Known rows, with every step that occurs:
s-m: [ 0.19  0.35  0.16  0.12  0.02  0.21 -0.05  0.16  0.04 -0.08  0.09  0.06
  0.07 -0.06  0.19  0.17  0.35 -0.16 -0.06  0.16  0.02  0.21  0.16  0.11
  0.18  0.07  0.02 -0.15  0.18  0.03  0.09]
j-s-m-u-x: [ 0.31  0.51  0.08 -0.10  0.01  0.40  0.31  0.12 -0.34  0.01  0.21 -0.07
  0.10 -0.08  0.12  0.29  0.23 -0.19 -0.17  0.06  0.01  0.26  0.18  0.26
  0.33 -0.15  0.13 -0.20  0.26  0.02  0.06]
h-n-g-l-j-s: [ 0.22  0.26  0.19  0.11 -0.10 -0.09  0.15  0.11  0.01 -0.13  0.20 -0.04
  0.23 -0.18 -0.01 -0.05 -0.05  0.06 -0.03  0.32  0.02  0.04 -0.08  0.31
  0.04  0.06 -0.17  0.19  0.27  0.24  0.13]
x-u-m-s: [ 0.22  0.35  0.11 -0.02  0.00  0.37  0.34  0.29 -0.33 -0.01  0.25 -0.13
  0.00  0.06  0.14  0.29 -0.06 -0.21 -0.23  0.16  0.14  0.22  0.27  0.02
  0.05 -0.05  0.24 -0.19  0.13  0.15  0.08]
r-g-l-j: [ 0.09  0.30  0.24 -0.08 -0.18 -0.04  0.13  0.10 -0.06  0.05  0.34 -0.06
  0.14 -0.09  0.06 -0.22 -0.01  0.03 -0.06  0.19  0.06 -0.02 -0.07  0.09
  0.12  0.31 -0.18  0.27  0.29  0.24 -0.10]
k-f-n: [-0.11  0.35  0.06  0.48  0.03 -0.06 -0.10  0.02 -0.08 -0.22  0.04  0.21
 -0.10 -0.10 -0.07  0.25  0.20 -0.17 -0.12 -0.12 -0.01  0.17  0.40 -0.34
  0.15  0.39 -0.25 -0.15  0.24  0.17 -0.22]
u-x: [ 0.22  0.41  0.08 -0.02  0.01  0.15  0.35  0.19 -0.22 -0.03  0.20 -0.05
 -0.01  0.06  0.16  0.08  0.26 -0.01 -0.30 -0.06  0.01  0.42  0.26  0.08
  0.21  0.15  0.06 -0.09  0.22  0.10 -0.14]
y-h-n-g-l-j: [ 0.06  0.24  0.21  0.20 -0.16 -0.10  0.02  0.19  0.13 -0.13  0.19  0.02
  0.24 -0.07  0.09 -0.23 -0.08  0.11 -0.23  0.18 -0.09  0.16  0.10  0.23
  0.01  0.07 -0.26  0.22  0.23  0.25 -0.19]
n-g-l-j-s-m-u: [ 0.22  0.40  0.17  0.02 -0.12  0.30  0.08  0.10 -0.18  0.02  0.19 -0.04
  0.28 -0.21  0.03  0.26  0.05 -0.19 -0.07  0.28 -0.04 -0.04 -0.06  0.29
  0.20 -0.21 -0.05 -0.03  0.21  0.02  0.11]
x-u-m-s-j-l-g: [ 0.28  0.21  0.16 -0.36 -0.05  0.34  0.05  0.16 -0.13 -0.03  0.19 -0.14
  0.11  0.12  0.14  0.09 -0.25 -0.18 -0.10  0.21  0.16 -0.38 -0.09  0.17
  0.05  0.19  0.00  0.02  0.37  0.22 -0.07]
f-n: [-0.05  0.37  0.05  0.34  0.00 -0.03 -0.05  0.06 -0.06 -0.19  0.16  0.12
 -0.04 -0.08  0.11  0.18  0.27 -0.09 -0.23 -0.05 -0.02  0.19  0.30 -0.21
  0.12  0.36 -0.13 -0.10  0.20  0.16 -0.16]
r-g-l-j-s: [ 0.22  0.31  0.18 -0.11 -0.14 -0.03  0.16  0.08 -0.12 -0.04  0.30 -0.07
  0.15 -0.22 -0.02 -0.11 -0.02  0.04  0.04  0.27  0.12 -0.06 -0.18  0.23
  0.11  0.19 -0.13  0.27  0.31  0.26  0.20]
f-n-h: [-0.11  0.34  0.02  0.53 -0.08 -0.19 -0.15  0.13  0.07 -0.24  0.19  0.10
  0.04 -0.17  0.14  0.05  0.30  0.01 -0.24 -0.12 -0.13  0.48  0.31 -0.31
 -0.04  0.30 -0.03 -0.12  0.06  0.23 -0.11]
x-u-m: [ 0.15  0.41  0.06  0.01  0.06  0.30  0.47  0.25 -0.23 -0.07  0.28 -0.12
 -0.07  0.04  0.12  0.20  0.11 -0.10 -0.48  0.02  0.05  0.48  0.23  0.00
  0.19  0.04  0.11 -0.01  0.12  0.10  0.05]
x-u-m-s-j-l: [ 0.30  0.30  0.16 -0.35 -0.08  0.36  0.23  0.28 -0.17 -0.02  0.08 -0.25
  0.05  0.08  0.13  0.18 -0.21 -0.11  0.03  0.28  0.29 -0.28 -0.03  0.25
  0.04 -0.01  0.18 -0.20  0.29  0.17 -0.11]
g-l-j-s: [ 0.19  0.33  0.18 -0.09 -0.11  0.02  0.20  0.10 -0.10 -0.09  0.20 -0.13
  0.17 -0.18 -0.06 -0.04  0.05  0.07  0.10  0.29  0.14  0.06 -0.17  0.30
  0.11  0.16 -0.10  0.24  0.29  0.23  0.16]
g-n: [-0.03  0.30  0.02  0.26 -0.01  0.10  0.03  0.03  0.00 -0.07  0.21 -0.15
  0.11 -0.07  0.09  0.19  0.38 -0.03 -0.28  0.10 -0.10  0.25  0.17 -0.02
  0.15  0.18 -0.12  0.10  0.07  0.09  0.04]
s-m-u-x: [ 0.25  0.50  0.10 -0.06  0.01  0.40  0.29  0.14 -0.30  0.04  0.21 -0.06
  0.08  0.00  0.17  0.27  0.27 -0.20 -0.25  0.01 -0.03  0.31  0.26  0.18
  0.34 -0.10  0.12 -0.23  0.23  0.00 -0.09]
r-g-l: [ 0.08  0.28  0.18  0.04 -0.19  0.07  0.08  0.08 -0.12 -0.01  0.46 -0.02
  0.06 -0.08  0.17 -0.09 -0.01 -0.03 -0.17  0.03 -0.10  0.05  0.03 -0.11
  0.20  0.26 -0.09  0.19  0.20  0.12 -0.04]
l-g-n-f-k: [-0.05  0.28  0.12  0.44  0.12  0.07 -0.14  0.05  0.13 -0.06  0.05  0.17
  0.21 -0.07 -0.17  0.24  0.23 -0.05 -0.35 -0.22 -0.28  0.45  0.31 -0.20
  0.18  0.14 -0.31  0.24  0.12  0.07 -0.05]
r-g: [ 0.19  0.28  0.14  0.07 -0.08 -0.07  0.02  0.13 -0.05  0.01  0.30  0.12
  0.01 -0.05  0.25 -0.08  0.14 -0.07 -0.34 -0.02 -0.07  0.03  0.19 -0.13
  0.10  0.28 -0.08  0.08  0.15  0.16  0.01]
g-r-p: [ 0.27  0.20  0.17  0.06 -0.01 -0.03  0.22  0.07  0.07  0.02  0.24 -0.15
  0.05  0.02  0.26  0.00  0.10  0.05 -0.31  0.03 -0.05  0.36 -0.01 -0.14
  0.16  0.45 -0.18  0.01  0.21 -0.02  0.13]
g-l-j-s-m-u: [ 0.20  0.45  0.18 -0.07 -0.09  0.35  0.11  0.08 -0.18  0.00  0.19 -0.10
  0.25 -0.20  0.04  0.23  0.12 -0.19  0.06  0.27  0.01  0.01 -0.06  0.32
  0.27 -0.13  0.00 -0.01  0.24  0.06  0.15]
h-n-g-l-j-s-m: [ 0.26  0.29  0.22  0.15 -0.03  0.09 -0.01  0.11  0.09 -0.12  0.16  0.04
  0.23 -0.22  0.06  0.06  0.06 -0.12  0.07  0.41  0.03  0.02 -0.05  0.37
  0.13 -0.08 -0.12 -0.01  0.30  0.15  0.25]
m-s-j: [ 0.28  0.26  0.16 -0.12 -0.06  0.26 -0.05  0.29 -0.02  0.08  0.03 -0.12
  0.19  0.08  0.19  0.12 -0.07 -0.09  0.05  0.35  0.20 -0.11  0.09  0.15
  0.02  0.04  0.25 -0.30  0.19  0.17 -0.11]
k-f-n-h-v: [-0.18  0.43  0.06  0.73 -0.03 -0.19 -0.22  0.33  0.10 -0.21  0.06  0.08
 -0.03 -0.12  0.30  0.01  0.24  0.05 -0.15 -0.17 -0.24  0.65  0.35 -0.19
 -0.04  0.19 -0.07 -0.12  0.05  0.16 -0.20]
l-j-s-m: [ 0.28  0.37  0.18 -0.03  0.02  0.15  0.02  0.13  0.01 -0.08  0.06  0.01
  0.15 -0.20  0.04  0.10  0.25 -0.12  0.13  0.35  0.17  0.06 -0.06  0.35
  0.14  0.03 -0.03 -0.03  0.29  0.15  0.29]
r-p: [ 0.22  0.22  0.17  0.00 -0.01  0.01  0.20  0.09  0.01 -0.05  0.21 -0.03
  0.11 -0.01  0.29 -0.02  0.20  0.10 -0.29 -0.01 -0.04  0.34  0.12 -0.08
  0.06  0.44 -0.08 -0.03  0.17  0.08  0.07]
l-g-r: [ 0.20  0.21  0.14  0.12 -0.01 -0.02 -0.03  0.06  0.09 -0.01  0.22 -0.06
  0.04  0.09  0.13  0.02  0.06 -0.13 -0.30  0.06 -0.09  0.11 -0.06 -0.10
  0.20  0.37 -0.25  0.21  0.26  0.02  0.03]
s-j-l-g: [ 0.23  0.17  0.18 -0.27 -0.08  0.12 -0.13  0.10  0.07 -0.07  0.09 -0.04
  0.16  0.09  0.16 -0.05 -0.05 -0.06 -0.05  0.14  0.06 -0.38 -0.14  0.16
  0.04  0.35 -0.15  0.13  0.36  0.19 -0.16]
f-k: [ 0.07  0.35  0.12  0.29  0.05  0.08  0.06  0.15  0.07 -0.06 -0.04  0.15
  0.05 -0.07 -0.02  0.23  0.14  0.01 -0.21 -0.13 -0.07  0.45  0.29 -0.10
  0.16  0.23 -0.15  0.02  0.15  0.00 -0.09]
u-m-s-j-l-g-n-h: [ 0.00  0.16  0.04  0.17 -0.10  0.11 -0.17  0.11  0.10 -0.06  0.26 -0.23
  0.24 -0.07  0.11  0.05  0.00 -0.08 -0.10  0.19 -0.04  0.03  0.00 -0.03
 -0.11  0.10  0.04  0.03  0.10  0.27  0.05]
m-s-j-l: [ 0.29  0.24  0.20 -0.28 -0.12  0.21  0.03  0.25 -0.04 -0.03 -0.01 -0.17
  0.12  0.07  0.16  0.10 -0.11 -0.05  0.18  0.29  0.24 -0.39 -0.05  0.25
 -0.02  0.08  0.10 -0.18  0.28  0.17 -0.18]
k-f-n-g-l: [-0.08  0.26  0.11  0.45 -0.15  0.00 -0.02  0.05 -0.12 -0.13  0.26  0.11
  0.05 -0.12 -0.05  0.18 -0.06 -0.10 -0.22 -0.01 -0.13  0.10  0.17 -0.27
  0.12  0.20 -0.28  0.00  0.19  0.05 -0.26]

Rows:
[ 0.25  0.34  0.15 -0.06 -0.03 -0.05  0.17  0.14 -0.06 -0.09  0.07 -0.05
  0.15 -0.16 -0.02  0.00  0.16  0.06  0.01  0.26  0.16  0.08 -0.07  0.30
  0.04  0.17 -0.08  0.16  0.26  0.24  0.18] -> l-j-s
[ 0.29  0.49  0.14 -0.22 -0.09  0.36  0.32  0.07 -0.37  0.11  0.38 -0.11
  0.14 -0.14  0.07  0.11  0.04 -0.19 -0.09  0.14  0.04  0.06  0.03  0.28
  0.36 -0.10  0.03 -0.04  0.36  0.11  0.05] -> r-g-l-j-s-m-u-x
[ 0.26  0.15  0.20 -0.29 -0.09  0.19 -0.16  0.12  0.00 -0.04  0.10 -0.06
  0.18  0.11  0.17  0.02 -0.16 -0.12  0.06  0.21  0.11 -0.49 -0.11  0.17
 -0.02  0.28 -0.07  0.04  0.37  0.22 -0.13] -> m-s-j-l-g
[ 0.23  0.43  0.19 -0.09 -0.12  0.30  0.06  0.05 -0.20  0.05  0.29 -0.04
  0.23 -0.24  0.08  0.16  0.05 -0.22  0.01  0.25 -0.01 -0.11 -0.06  0.25
  0.28 -0.10 -0.03  0.03  0.26  0.09  0.18] -> r-g-l-j-s-m-u
[ 0.09  0.16  0.08 -0.08 -0.07  0.23 -0.19 -0.01  0.00 -0.02  0.20 -0.21
  0.22  0.01  0.08  0.16  0.02 -0.14 -0.02  0.26  0.02 -0.39 -0.08  0.12
  0.05  0.22 -0.15  0.11  0.27  0.20 -0.01] -> m-s-j-l-g-n
[-0.05  0.34  0.11  0.50  0.11  0.06 -0.03  0.11  0.11 -0.06  0.01  0.13
  0.17 -0.09 -0.17  0.28  0.29 -0.01 -0.33 -0.21 -0.24  0.57  0.37 -0.18
  0.18  0.05 -0.23  0.15  0.06  0.04 -0.07] -> g-n-f-k
[ 0.05  0.35  0.18  0.40  0.10  0.02  0.01  0.21  0.11 -0.08 -0.06  0.24
  0.13 -0.04 -0.11  0.20  0.22  0.01 -0.30 -0.26 -0.19  0.59  0.39 -0.17
  0.14  0.08 -0.17  0.09  0.10  0.04 -0.14] -> n-f-k
[-0.16  0.33  0.03  0.64 -0.06 -0.21 -0.20  0.09  0.05 -0.27  0.10  0.17
 -0.01 -0.18  0.01  0.11  0.25 -0.06 -0.15 -0.18 -0.12  0.46  0.38 -0.40
 -0.02  0.34 -0.13 -0.16  0.10  0.24 -0.16] -> k-f-n-h
[ 0.08  0.30  0.13  0.20 -0.10 -0.08  0.06  0.03 -0.13 -0.14  0.15  0.04
  0.13 -0.25 -0.20  0.09 -0.07 -0.03  0.04  0.22  0.10 -0.05 -0.05  0.07
  0.07  0.18 -0.29  0.13  0.33  0.23  0.03] -> k-f-n-g-l-j-s
[-0.09  0.29 -0.01  0.46 -0.09 -0.09 -0.10  0.10  0.12 -0.15  0.23 -0.11
  0.16 -0.16  0.13  0.06  0.38  0.06 -0.28 -0.01 -0.19  0.53  0.20 -0.15
 -0.02  0.17 -0.02  0.05 -0.04  0.17  0.05] -> g-n-h
[ 0.25  0.45  0.16 -0.04 -0.03  0.29  0.08  0.11 -0.14  0.00  0.09 -0.03
  0.23 -0.18  0.07  0.26  0.21 -0.20 -0.01  0.25  0.03  0.03  0.02  0.33
  0.22 -0.12  0.01 -0.08  0.22  0.07  0.16] -> l-j-s-m-u
[ 0.27  0.26  0.15 -0.13  0.00  0.34  0.10  0.32 -0.03  0.11  0.09 -0.17
  0.16  0.10  0.17  0.14 -0.13 -0.13 -0.02  0.39  0.23 -0.04  0.10  0.15
  0.03 -0.05  0.31 -0.28  0.16  0.16 -0.06] -> u-m-s-j
[ 0.19  0.27  0.15  0.07  0.01  0.25  0.22  0.28 -0.18  0.00  0.19 -0.09
  0.06  0.06  0.15  0.22 -0.01 -0.18 -0.11  0.21  0.12  0.15  0.25  0.02
 -0.02 -0.02  0.21 -0.15  0.10  0.15  0.05] -> u-m-s
[ 0.06  0.21  0.15  0.10  0.02  0.09 -0.17  0.09  0.10 -0.07  0.14 -0.05
  0.27  0.04 -0.01  0.06  0.23 -0.06 -0.26  0.02 -0.17 -0.01  0.07  0.01
  0.09  0.07 -0.19  0.23  0.18  0.21 -0.10] -> s-j-l-g-n-f
[ 0.29  0.15  0.18 -0.15 -0.04  0.17  0.03  0.14  0.05  0.07  0.19 -0.23
  0.07  0.15  0.11  0.07 -0.27 -0.21 -0.07  0.27  0.13 -0.28 -0.20  0.05
  0.12  0.20 -0.11  0.09  0.35  0.07  0.00] -> u-m-s-j-l-g-r
[-0.04  0.27  0.10  0.35 -0.17  0.02  0.02  0.08 -0.11 -0.11  0.34  0.05
  0.08 -0.11  0.06  0.13 -0.02 -0.04 -0.30  0.03 -0.14  0.11  0.11 -0.20
  0.10  0.17 -0.20  0.03  0.17  0.05 -0.22] -> f-n-g-l
[ 0.26  0.34  0.20 -0.08 -0.07  0.16  0.00  0.07 -0.04 -0.02  0.26  0.00
  0.15 -0.25  0.05  0.00  0.09 -0.14  0.14  0.35  0.13 -0.08 -0.14  0.27
  0.19  0.06 -0.08  0.08  0.33  0.17  0.31] -> r-g-l-j-s-m
[ 0.02  0.27  0.02  0.22 -0.05  0.01 -0.04 -0.01 -0.03  0.01  0.36 -0.06
  0.08 -0.12  0.15  0.07  0.26 -0.08 -0.36  0.06 -0.13  0.06  0.16 -0.13
  0.15  0.23 -0.17  0.16  0.09  0.13  0.10] -> r-g-n
[-0.05  0.26  0.00  0.43 -0.12 -0.15 -0.14  0.07  0.09 -0.08  0.35 -0.05
  0.14 -0.20  0.18 -0.04  0.30  0.02 -0.35 -0.04 -0.22  0.37  0.20 -0.24
 -0.01  0.20 -0.06  0.09 -0.02  0.21  0.09] -> r-g-n-h
[-0.03  0.27  0.14  0.34  0.08  0.07 -0.12  0.04  0.12 -0.10  0.02  0.13
  0.18 -0.07 -0.18  0.23  0.17 -0.04 -0.25 -0.22 -0.23  0.28  0.23 -0.14
  0.14  0.14 -0.36  0.27  0.18  0.08 -0.09] -> j-l-g-n-f-k
[ 0.02  0.22  0.15  0.21  0.03  0.02 -0.12  0.05  0.04 -0.13  0.18  0.00
  0.21  0.01 -0.02  0.09  0.32 -0.06 -0.31 -0.09 -0.24  0.10  0.14 -0.06
  0.07  0.11 -0.27  0.31  0.14  0.19 -0.05] -> j-l-g-n-f
[ 0.09  0.18  0.16  0.07  0.05  0.21 -0.08  0.14  0.01 -0.01  0.20 -0.12
  0.27  0.06 -0.03  0.14  0.08 -0.16 -0.20  0.13 -0.08 -0.06  0.10  0.02
  0.03 -0.06 -0.06  0.15  0.16  0.23 -0.03] -> u-m-s-j-l-g-n-f
[ 0.08  0.21  0.19  0.36 -0.14 -0.01  0.08  0.14  0.06 -0.13  0.30  0.03
  0.18 -0.03  0.17  0.01 -0.04  0.01 -0.29  0.11 -0.23  0.20  0.15  0.01
  0.09  0.06 -0.15  0.06  0.13  0.07 -0.15] -> h-n-g-l
[-0.01  0.22  0.03  0.18  0.00  0.11 -0.13 -0.06  0.02 -0.07  0.28 -0.08
  0.17 -0.03  0.09  0.13  0.28 -0.09 -0.31  0.08 -0.16  0.06  0.08 -0.04
  0.14  0.33 -0.24  0.25  0.16  0.14  0.06] -> l-g-n
[ 0.30  0.16  0.19 -0.15 -0.08  0.10 -0.08  0.11  0.07  0.04  0.14 -0.19
  0.09  0.14  0.12  0.05 -0.21 -0.18 -0.01  0.24  0.09 -0.34 -0.21  0.06
  0.12  0.27 -0.16  0.07  0.37  0.07 -0.04] -> m-s-j-l-g-r
[ 0.01  0.19  0.06  0.05 -0.04  0.10 -0.10 -0.07  0.01 -0.11  0.24 -0.14
  0.14 -0.03  0.07  0.12  0.21 -0.08 -0.19  0.08 -0.10 -0.17 -0.03  0.04
  0.10  0.33 -0.30  0.28  0.23  0.16  0.01] -> j-l-g-n
[-0.02  0.31  0.11  0.47  0.08  0.02 -0.08  0.08  0.10 -0.01  0.10  0.18
  0.15 -0.12 -0.13  0.20  0.22 -0.05 -0.38 -0.23 -0.26  0.45  0.37 -0.26
  0.19  0.08 -0.26  0.18  0.08  0.07 -0.03] -> r-g-n-f-k
[ 0.10  0.22  0.04 -0.15 -0.03  0.39  0.02  0.02 -0.13  0.00  0.30 -0.29
  0.15  0.02  0.06  0.23 -0.08 -0.20 -0.18  0.25  0.07 -0.28 -0.06  0.11
  0.11  0.12 -0.08  0.09  0.28  0.20  0.06] -> x-u-m-s-j-l-g-n
[ 0.06  0.23  0.16  0.21  0.06  0.20 -0.20  0.10  0.11  0.00 -0.02  0.05
  0.27 -0.03 -0.17  0.27 -0.03 -0.10 -0.09 -0.04 -0.10  0.05  0.18 -0.06
  0.09  0.04 -0.20  0.09  0.22  0.12 -0.11] -> m-s-j-l-g-n-f-k
[ 0.23  0.20  0.15  0.47 -0.02 -0.19  0.07  0.18  0.21 -0.06  0.15  0.02
  0.07  0.06  0.19  0.07  0.00 -0.08 -0.47  0.11 -0.20  0.25  0.16 -0.06
  0.12  0.08 -0.24 -0.01  0.13 -0.04 -0.04] -> h-n-g-r
[ 0.17  0.19  0.19 -0.14 -0.07  0.04 -0.06  0.05  0.00 -0.16  0.15  0.03
  0.09  0.06  0.15 -0.01  0.06 -0.06 -0.12  0.00 -0.03 -0.24 -0.05  0.07
  0.03  0.40 -0.24  0.24  0.32  0.18 -0.10] -> j-l-g
